Each row was made from one path, in order. Every step used is in the known rows, and no mark comes twice. Write each row's path.
Known rows:
t > g: -.13	.07	.09	.26	.06	.26	-.21	.01	-.04	-.02	.10	.05	.08	.04	.06	.19	.22	-.23	-.01	-.07
t > g > b > q: -.10	-.13	-.15	.06	.15	.07	-.14	.04	.06	-.34	-.25	-.05	.21	-.33	.12	-.18	.26	-.17	-.05	.11
g > t: .09	-.19	.07	-.13	-.28	-.01	.04	.14	.03	.04	.02	-.05	.20	.16	-.01	.30	.05	.21	-.21	.01
k > q > p > g: -.13	.23	.32	.08	.27	-.05	-.05	.17	.05	.21	.27	.09	-.28	.03	.25	.08	-.20	-.04	.02	-.11
p > g: -.20	.20	.09	.03	.20	.23	-.04	.23	-.06	-.05	.16	-.08	-.14	.10	.26	.27	.17	-.09	-.03	.05
t > g > k > q: -.13	.17	-.31	-.03	-.26	-.06	-.02	-.08	-.07	.11	.33	.25	-.03	-.15	-.04	.04	.01	-.15	-.12	-.31
b > g > t: .05	-.19	.05	-.25	.03	.02	.03	.09	.02	-.20	-.15	.03	.02	.16	-.24	.27	-.09	.32	-.29	.13
p > g > k: -.19	.49	-.31	-.18	.00	.30	.23	.01	-.10	.03	.22	-.12	-.20	-.04	.02	.41	.22	-.05	.08	.14
b > q > t > g: .45	-.16	.14	-.01	.27	-.02	-.26	.02	.27	.06	-.24	-.01	.30	-.17	.16	-.43	.29	-.11	.17	-.14
b > q > k: .22	-.68	.31	.30	.11	.17	-.05	.23	.10	-.21	-.20	-.02	.21	.23	.07	-.28	.02	.07	.21	-.23
p > g > b: -.40	.21	-.14	.18	.04	.12	-.04	.03	-.19	-.20	.02	-.20	-.05	-.14	.10	.17	.16	-.20	-.13	.34
k > q: -.16	-.33	.16	.09	-.23	-.19	-.10	.18	-.04	-.03	.14	.26	-.02	.22	.09	-.06	-.24	.12	-.21	-.32
p > g > t: .11	.22	-.04	-.30	.03	.06	.00	.26	-.02	.05	.22	-.15	.08	-.07	.19	.33	.17	.08	-.20	.04
k > q > p > g > t: .11	.22	.15	-.24	.10	-.19	.04	.23	.10	.27	.33	-.01	-.07	-.12	.20	.21	-.17	.06	-.12	-.08
p > g > k > q: -.17	.29	-.31	-.20	-.12	-.07	.09	.09	-.08	.07	.40	.10	-.19	-.09	.11	.11	.00	-.02	-.13	-.20
q > t: .23	-.31	.32	.13	-.12	-.08	-.07	-.04	.05	.13	-.25	-.04	.14	.27	.01	-.21	.01	.13	.15	.00
k > q > t > g > b: .04	-.09	-.06	.28	-.16	-.30	-.31	-.19	-.10	.03	.00	.06	.26	-.31	-.03	-.44	.04	-.27	-.08	.00
q > b > g > t: .04	-.16	.11	-.10	-.02	.06	.08	-.02	-.11	-.17	-.05	-.11	.01	.35	-.34	.26	-.30	.24	-.27	.12

Write each row's path:
-.13	-.04	-.05	.16	-.43	-.02	.17	-.14	-.21	.02	.28	.02	-.13	.34	-.21	.08	-.42	-.01	-.09	-.24
g > k > q > b
-.13	-.18	.45	.18	-.08	-.18	.03	.03	.05	.21	.08	.19	-.16	.30	.07	.05	-.45	.12	.05	-.18
k > q > p
.00	.45	-.13	-.27	.31	.22	.32	.00	.16	.08	.01	-.17	-.25	-.17	.11	.22	.12	.01	.30	.16
b > q > p > g > k
-.15	-.03	-.13	-.12	.28	.04	.03	.19	.05	-.35	-.22	-.17	.02	-.30	.27	-.11	.19	-.03	-.09	.23
p > g > b > q
.21	-.20	-.11	-.23	-.12	-.33	.02	-.17	.02	.09	-.11	.17	-.03	.07	-.28	-.37	-.25	.22	-.03	-.10
b > g > k > q > t
-.11	.35	-.34	.05	-.16	.31	.05	-.18	-.09	.05	.15	.02	-.01	-.09	-.13	.31	.30	-.20	.08	.04
t > g > k
-.10	-.21	.24	.14	.14	-.02	.18	-.07	.14	-.13	-.40	-.11	-.04	-.03	.03	-.03	-.17	.08	.18	.31
g > b > q > p
-.16	.58	-.08	-.10	.15	.27	.30	-.10	-.02	.18	.18	-.16	-.31	-.01	-.02	.43	.08	-.09	.26	.24
q > p > g > k
.36	.14	-.29	-.15	.03	.03	.00	-.19	.17	.12	-.17	-.08	.17	-.31	-.03	-.27	.35	-.12	.27	-.03
b > q > t > g > k
-.21	-.04	-.23	-.22	-.11	-.12	.12	-.08	-.06	-.16	.07	.30	-.22	.11	-.28	.06	-.28	.22	-.23	-.14
b > g > k > q
-.20	-.17	.27	.26	.12	.25	.01	-.12	-.18	-.27	-.14	-.01	-.20	.50	-.34	.21	-.38	.14	-.07	.09
q > b > g
-.11	.08	.07	.02	-.22	-.13	.23	-.15	.02	.26	.13	.16	-.25	.19	-.10	.16	-.35	.07	.11	-.08
g > k > q > p
-.24	.13	-.25	-.18	-.03	.22	.23	-.19	-.09	-.20	-.13	.08	-.23	.17	-.39	.33	-.04	.25	-.04	.23
b > g > k
.24	-.04	.22	.25	.04	.06	-.26	-.08	.06	.19	-.06	-.03	.22	.00	.05	-.20	.21	-.18	.14	-.09
q > t > g
.03	-.02	-.07	.36	-.09	-.04	-.22	-.22	-.14	-.02	-.17	-.10	.28	-.24	-.09	-.24	.20	-.28	.06	.22
q > t > g > b
.23	-.13	.15	.18	-.02	-.19	-.34	-.05	.02	.22	.09	.20	.22	-.13	.10	-.42	.05	-.19	.02	-.33
k > q > t > g
.27	-.15	-.01	-.10	.25	-.21	-.05	.07	.14	-.12	-.35	-.23	.18	-.29	.21	-.51	.19	-.01	.09	.21
p > g > b > q > t
.26	-.45	.05	-.01	.00	-.29	-.02	-.04	.15	-.14	-.52	-.13	.28	-.11	.05	-.53	.06	.14	.12	.17
g > b > q > t
.27	.12	-.15	-.23	-.10	-.25	.02	-.04	.03	.26	.18	.03	-.04	-.13	.07	-.33	-.01	.00	.09	-.19
p > g > k > q > t
